Every row comes from one small tree of marks. The marks that hang from a mark follow it in brackets, in alphabetical order. Every link used is in the known rows. Which tree was each row made from?
In the rows, zero is written as 128.
Known rows:
mosu{doma mokid{ginaga{rulo} mevez}}: [147 132 104 126 137 161 153  91 112 152 140 124 110 153 156 111 133 154
 142 110 147 148 126 143]
mokid{ginaga{desus dorove} mevez}: [118  68 165 160 158 148 108 134 100 114 130  49 143 184 131 122 184 135
 144 111  72  97 127  94]
desus{ginaga{rulo}}: [ 72 110 157 201 131 115 112 155 194 135  98 174  72  87 120 118 167 113
 102 111  69 118 126 190]
doma{mosu}: [127 206 128  91 112  83 128 134 142 145 100 170 129  71 135 118 107 113
  68 159 150 123 161 117]
mevez{mokid{ginaga{desus dorove}}}: [114  56 182 187 127 121 123 171 112  89 126 109 133 154 117 144 159 124
 155 108 101 105 112 130]
mokid{ginaga{desus dorove rulo} mevez}: [ 96  34 170 202 166 155 120 141 117 103 132  61 113 199 145 123 207 145
 160  90  54 114 123 130]
mosu{doma mokid{mevez}}: [182 212 124  83 107 147 129 103 115 148 115 159 134  87 148 124  89 119
 112 140 155 138 147  95]
mosu{doma mokid}: [178 193 103 101  87 122 151 105 137 141  99 186 126  77 134 129  82 108
  85 153 166 135 153 104]
mokid{ginaga mosu}: [ 93 117 107 115 157 121 104 117 140 129 147  84 161 153  90 144 123 124
 113 135 127 132 105 168]
mosu{mokid}: [153 196 123 106  92 125 128 123 159 140 105 165 104  68 141 120 112 111
 115 164 140 135 140 110]
mokid{ginaga{desus rulo}}: [ 88  57 141 188 151 119 135 124 149 120 110 118 106 170 140 124 187 141
 108 122  91 120 104 159]
mokid{ginaga}: [ 98 130 136 129 136 116 115 120 138 144 111 114 130 138 119 113 146 137
 106 144 125 119 125 149]
mosu{doma mokid{ginaga mevez}}: [165 169  99  83 129 157 140  87  93 163 139 114 137 139 147 109 112 144
 130 133 163 133 127 109]
dorove{ginaga{desus rulo}}: [ 77  71 185 193 152 114 120 124 197  97  92 174  74 111 128 156 166 131
 107 169  56  99 118 144]
mevez{mokid{ginaga}}: [101 135 176 142 128 112 111 156 131 122 129 138 131 125 115 126 119 131
 140 131 150 126 103 179]
mevez{mokid}: [118 176 193 147 113 104  93 169 153 119 109 181 130  75 119 140  95 104
 124 137 143 128 118 166]
mevez{mokid{ginaga mosu}}: [ 95 116 144 127 151 121 100 148 131 112 167 108 162 140  92 155 102 118
 149 112 148 136  88 193]
rulo{ginaga{desus dorove}}: [156  78 171 181  89 144 111 168 166  94  83 128 111 110 135 144 157 135
  84 121  70  98 145 109]
tagaf{mosu{mokid{ginaga{dorove}}}}: [138 114  81  90 103 126 137 133 106 130 127 117 133 131 124 119 129 139
 163 144 127 134 145  66]
mokid{mevez mosu{doma}}: [145 171 132 100 150 137  94  98 113 140 143 117 186 115  96 159  78 106
  98 121 142 141 133 147]
mevez{mokid{mosu}}: [112 164 167 133 133 113  85 157 156 105 143 146 161  90  91 168  75  93
 130 127 144 141 105 186]
dorove{ginaga{desus}}: [101 108 177 149 143 113 104 117 176 104  93 165 102  94 117 160 140 122
  94 191  74  88 120 111]

Write each row's tree:
[106  65 172 221 122 114 131 157 162  82  93 136  97 131 136 140 185 116
 121 113  57 119 148 121]	ginaga{desus dorove rulo}
[ 83  60 180 202 142 114 134 152 144  99 127 144 111 158 140 133 164 129
 143 106 113 130  86 188]	mevez{mokid{ginaga{desus rulo}}}
[151 185  71  65 112 113 167 117 124 154 133 143 112 108 155  95 122 138
 105 158 171 126 139  91]	doma{mosu{mokid{ginaga}}}
[158 153  81  94 103 127 166  91 115 149 126 144 128 126 137 118 108 136
  99 143 171 129 137 119]	mosu{doma mokid{ginaga}}
[161 164  76  48 126 142 135  91  68 164 134 129 167 138 135 113  92 145
 137 140 171 145 132  78]	tagaf{mosu{doma mokid{ginaga mevez}}}
[110 109 163 138 149 146  94 136 108 133 131  56 135 164 125 111 160 147
 157 110  91 116 140 114]	mokid{ginaga{dorove} mevez}
[138 159 145 130 123 106 115 134 132 109 137 172 177  94  87 180  54  92
 102 108 172 145 121 179]	mevez{mokid{mosu{doma}}}
[126 117 125 125 146 119 127 126 108 120 163 127 183 147  85 166  70 114
 120 102 174 139 102 192]	mevez{mokid{ginaga mosu{doma}}}
[ 78  68 163 230 126 122 113 175 186 111 102 148  69 108 110 123 183 112
 128  89  42 110 146 167]	desus{ginaga{dorove rulo}}
[123 151  73 105 120 112 174 121 146 145 133 148  83 124 167  95 146 145
 123 132 156 143 135 128]	doma{mosu{mokid{ginaga{rulo}}}}
[132  76 125 143 151 119 136 122 100 101 158 122 190 162  97 175  98 103
 104 103 154 127  91 172]	mevez{mokid{ginaga{desus} mosu{doma}}}
[139 116 105 127 107 138 139 138 129 125 130  99 107 138 134 115 149 139
 160 134 114 123 142  92]	mosu{mokid{ginaga{dorove}}}
[114 118 108 146 122 135 149 120 161 135 127 135  81 134 154 111 157 148
 143 130 127 144 115 151]	mosu{mokid{ginaga{rulo}}}
[132  91 117 120 170 156 113 108  84 119 169  43 186 185  94 153 116 128
 137  89 115 128 137 133]	mokid{ginaga{dorove} mevez mosu{doma}}
[170 130 105 106 121 162 147 112  86 140 143  87 133 153 140 114 124 144
 154 103 134 124 151  82]	mosu{doma mokid{ginaga{dorove} mevez}}
[143 127 105  75 126 151 112 136  84 144 145  87 145 147 131 113 132 143
 190 134 119 134 138  56]	tagaf{mosu{mokid{ginaga{dorove} mevez}}}
[119  79 111 172 116 144 153 134 150 114 131 110  76 150 152 114 172 150
 171 107  99 136 140 127]	mosu{mokid{ginaga{dorove rulo}}}
[158 203  88  45 133 139 137 114 100 169 149 111 122 117 161  90 129 146
 134 146 160 128 133  84]	doma{mosu{mokid{ginaga mevez}}}
[ 92  24 187 231 138 124 139 177 131  77 127 117 106 172 132 139 181 130
 166  83  84 121 110 164]	mevez{mokid{ginaga{desus dorove rulo}}}
[172 242 107  53 114 126 128 124 119 160 131 153 115  72 164  97 103 117
 117 158 155 133 152  74]	doma{mosu{mokid{mevez}}}
[129  80 132 151 142 123 132 143 102  88 164 101 177 165  82 169  89 112
 145  77 148 134 128 167]	mevez{mokid{ginaga{dorove} mosu{doma}}}
[174 195  85  66  83 102 148 106 110 144  99 207 149  72 124 134  66 111
  95 165 178 147 154  77]	tagaf{mosu{doma mokid}}
[154 149  59  60 105 116 164  93  90 155 122 164 155 122 126 126  82 135
 108 153 186 147 137  87]	tagaf{mosu{doma mokid{ginaga}}}
[144 172 119  88 133 158 113 112 117 158 141  95 116 134 147 103 136 144
 159 143 134 130 112 110]	mosu{mokid{ginaga mevez}}
[127 154  74  62 108 120 132 115 112 152 125 146 141 116 130 114 116 137
 140 168 158 141 119  88]	tagaf{mosu{mokid{ginaga}}}
[133 164  96  90 141 140 149 118 124 157 151 121  91 135 176  88 153 151
 153 121 145 142 126 118]	doma{mosu{mokid{ginaga{rulo} mevez}}}
